Each row was made from one path, in order. Every step used is in the known rows, and no mark comes twice. Write each row's path.
In the rows, 128 means zero.
Known rows:
dola -> vuvad -> favit: [152 147 139 124  81 124 149 121 162 123 132 139 134 136 113 152 121 134
 104 161 146 145]
gebil -> regez -> dola -> vuvad -> favit -> kipu: [177 123  88 136  70 106 131 112 172  93 188 134 141  92  91 170  96 112
  88 124 229 153]
vuvad -> favit -> kipu -> gebil -> regez -> bilik: [129 172 127 134  47  63 130  88 159  99 181  90 125  94  94 151 127 111
 118  80 206 105]
bilik -> kipu -> gebil -> regez: [132 139 102 127  81  90 132  85 131 114 149 107 123  82 113 145  97 115
 154  72 208 126]
regez -> dola -> vuvad -> favit: [169 143 114 142  81 138 139 136 169 113 168 151 132 135  94 158  98 142
  86 150 150 152]
kipu -> gebil -> vuvad -> favit -> regez: [143 150 114 145  59 115 127 119 133 133 145 134 143 132 100 135 160 111
 125 148 157 116]
dola -> kipu: [100 151 122 134 110 166 139 108 129 120 143 126 113 156  91 167 114 107
 127 118  88 143]
gebil -> regez -> dola -> vuvad -> favit: [149 131  88 125  76 111 146 110 171  99 172 148 155 125  94 170  89 119
  92 138 182 145]
regez -> dola -> kipu -> gebil: [110 162  89 174  89 154 112 120 131 103 192 124 113 121  66 155  73 104
 131  80 124 134]
gebil -> regez -> bilik -> kipu: [139 144 143  97 107  93 157  80 135 134 160 123 113 124 114 169 130 147
 124  96 147 140]
bilik -> kipu -> gebil -> regez -> dola -> vuvad: [165 133  77 139  83  87 124  98 132 120 188 133 132  70 106 155  63 122
 139  93 227 153]
regez -> bilik: [138 160 156 131 114 108 141 111 128 143 161 133 115 140 106 163 140 143
 121 133 101 129]
dola -> vuvad -> favit -> regez -> bilik: [183 179 167 133  89 108 142 132 133 151 170 134 109 130 104 173 163 135
  95 170 115 143]
vuvad -> favit -> regez -> dola: [184 158 110 155  93 160 118 156 154 114 177 134 116 124  75 168 138 131
  87 134 142 133]
bilik -> kipu: [162 138 142 121 110 141 143 113 139 136 135 133 103 117 113 155 127 156
 126 112 150 149]
gebil -> vuvad -> favit -> regez -> dola -> kipu: [132 143  91 141  86 187 143 129 150 113 171 157 131 184  67 175 145 119
  91 141  88 152]
regez -> bilik -> vuvad -> favit -> kipu: [144 184 127 122 112 116 147 119 169  80 154  99  85 136 105 143 139 135
 115  91 149 137]
kipu -> gebil -> regez -> dola: [127 134  70 155  86  96 112 106 130 103 190 120 147  86  85 152  73  93
 137  88 199 115]
vuvad -> favit: [133 155 136 127  83 141 152 126 170 109 126 125 127 146 104 151 130 137
  99 129 131 125]
dola -> kipu -> gebil: [ 93 169 114 157  84 141 123 103 120 112 157 111 112 126  89 150  93  98
 150  91 123 126]

Which path is each row?
[136 150 120 116  49 117 157 100 165 121 125 141 132 146 109 121 133 156
 129 107 166 135] => bilik -> kipu -> gebil -> vuvad -> favit
[180 204 160 139  67 110 131 120 147 138 175 103  82 106  99 156 156 160
 116  95 148 123] => vuvad -> favit -> regez -> bilik -> kipu -> gebil
[108 165 123 136  83  59 130  81 115 126 174 109 136 105 105 154 113 102
 146  94 158 104] => kipu -> gebil -> regez -> bilik
[ 90 182  78 126 116  63 135  85 117  86 161  90 118 111 113 142  95  87
 170  71 164 114] => kipu -> gebil -> regez -> bilik -> vuvad
[146 115 128 125  66 124 148 112 165 118 134 145 140 147 104 141 161 135
 103 140 172 141] => gebil -> vuvad -> favit -> kipu
[164 160 170 116 114 117 152 107 136 149 156 130  93 137 112 160 141 172
 123 113 114 148] => regez -> bilik -> kipu
[119 148  98 154 112 176 130 125 139 109 178 140 113 153  69 176  89 119
 111 107  94 151] => regez -> dola -> kipu
[189 187 173 117  89 132 149 127 155 143 161 123  81 133  99 173 179 173
  94 119 117 140] => vuvad -> favit -> regez -> bilik -> kipu
[127 149  97 141  45  87 125  97 165  85 163  92 135  79  99 144 110  94
 124  82 243 107] => vuvad -> favit -> kipu -> gebil -> regez
[ 98 134  80 160  85 143 128 106 123 115 179 153 139 158  75 146  92 109
 141 106 117 141] => regez -> dola -> kipu -> gebil -> vuvad
[171 128 100 146  87 153 135 139 150 127 164 163 142 158  83 158 158 130
  89 158 131 141] => gebil -> vuvad -> favit -> regez -> dola
[ 85 202  83 113  85  76 151  89 160  66 154  84 121 134 107 136 100 102
 143  73 164 107] => kipu -> gebil -> regez -> bilik -> vuvad -> favit
[144 128  70 155  84  75 114 103 121 115 194 134 154  79 100 155  63  88
 138 118 213 136] => kipu -> gebil -> regez -> dola -> vuvad
[171 155 146 136  93  87 131 104 101 170 170 140 106 117 109 143 173 146
 148 119 137 139] => favit -> regez -> bilik -> kipu -> gebil -> vuvad
[182 155 137 140  91 129 130 138 139 139 148 135 120 111 107 168 149 117
 102 172 147 145] => dola -> vuvad -> favit -> regez
[113 167  81 135 110  57 118  87 120  80 176  80 106  78 109 146 106  79
 166  60 213 122] => favit -> kipu -> gebil -> regez -> bilik -> vuvad
[ 73 181 114 134  80  91 135  72 117 109 181 105 123 130  86 169  99  90
 145  80 119 117] => dola -> kipu -> gebil -> regez -> bilik
[139 172  88 186 100 164  97 139 106 117 205 119  99 101  65 174  99  88
 131  95 130 135] => favit -> regez -> dola -> kipu -> gebil
[122 128 130 114  76 133 164 107 164 124 117 153 155 183 107 136 148 139
 109 158 121 135] => gebil -> vuvad -> favit
[144 174 144 143  62  91 138 116 130 146 161 132 131 147  96 144 174 129
 122 143 121 113] => kipu -> gebil -> vuvad -> favit -> regez -> bilik
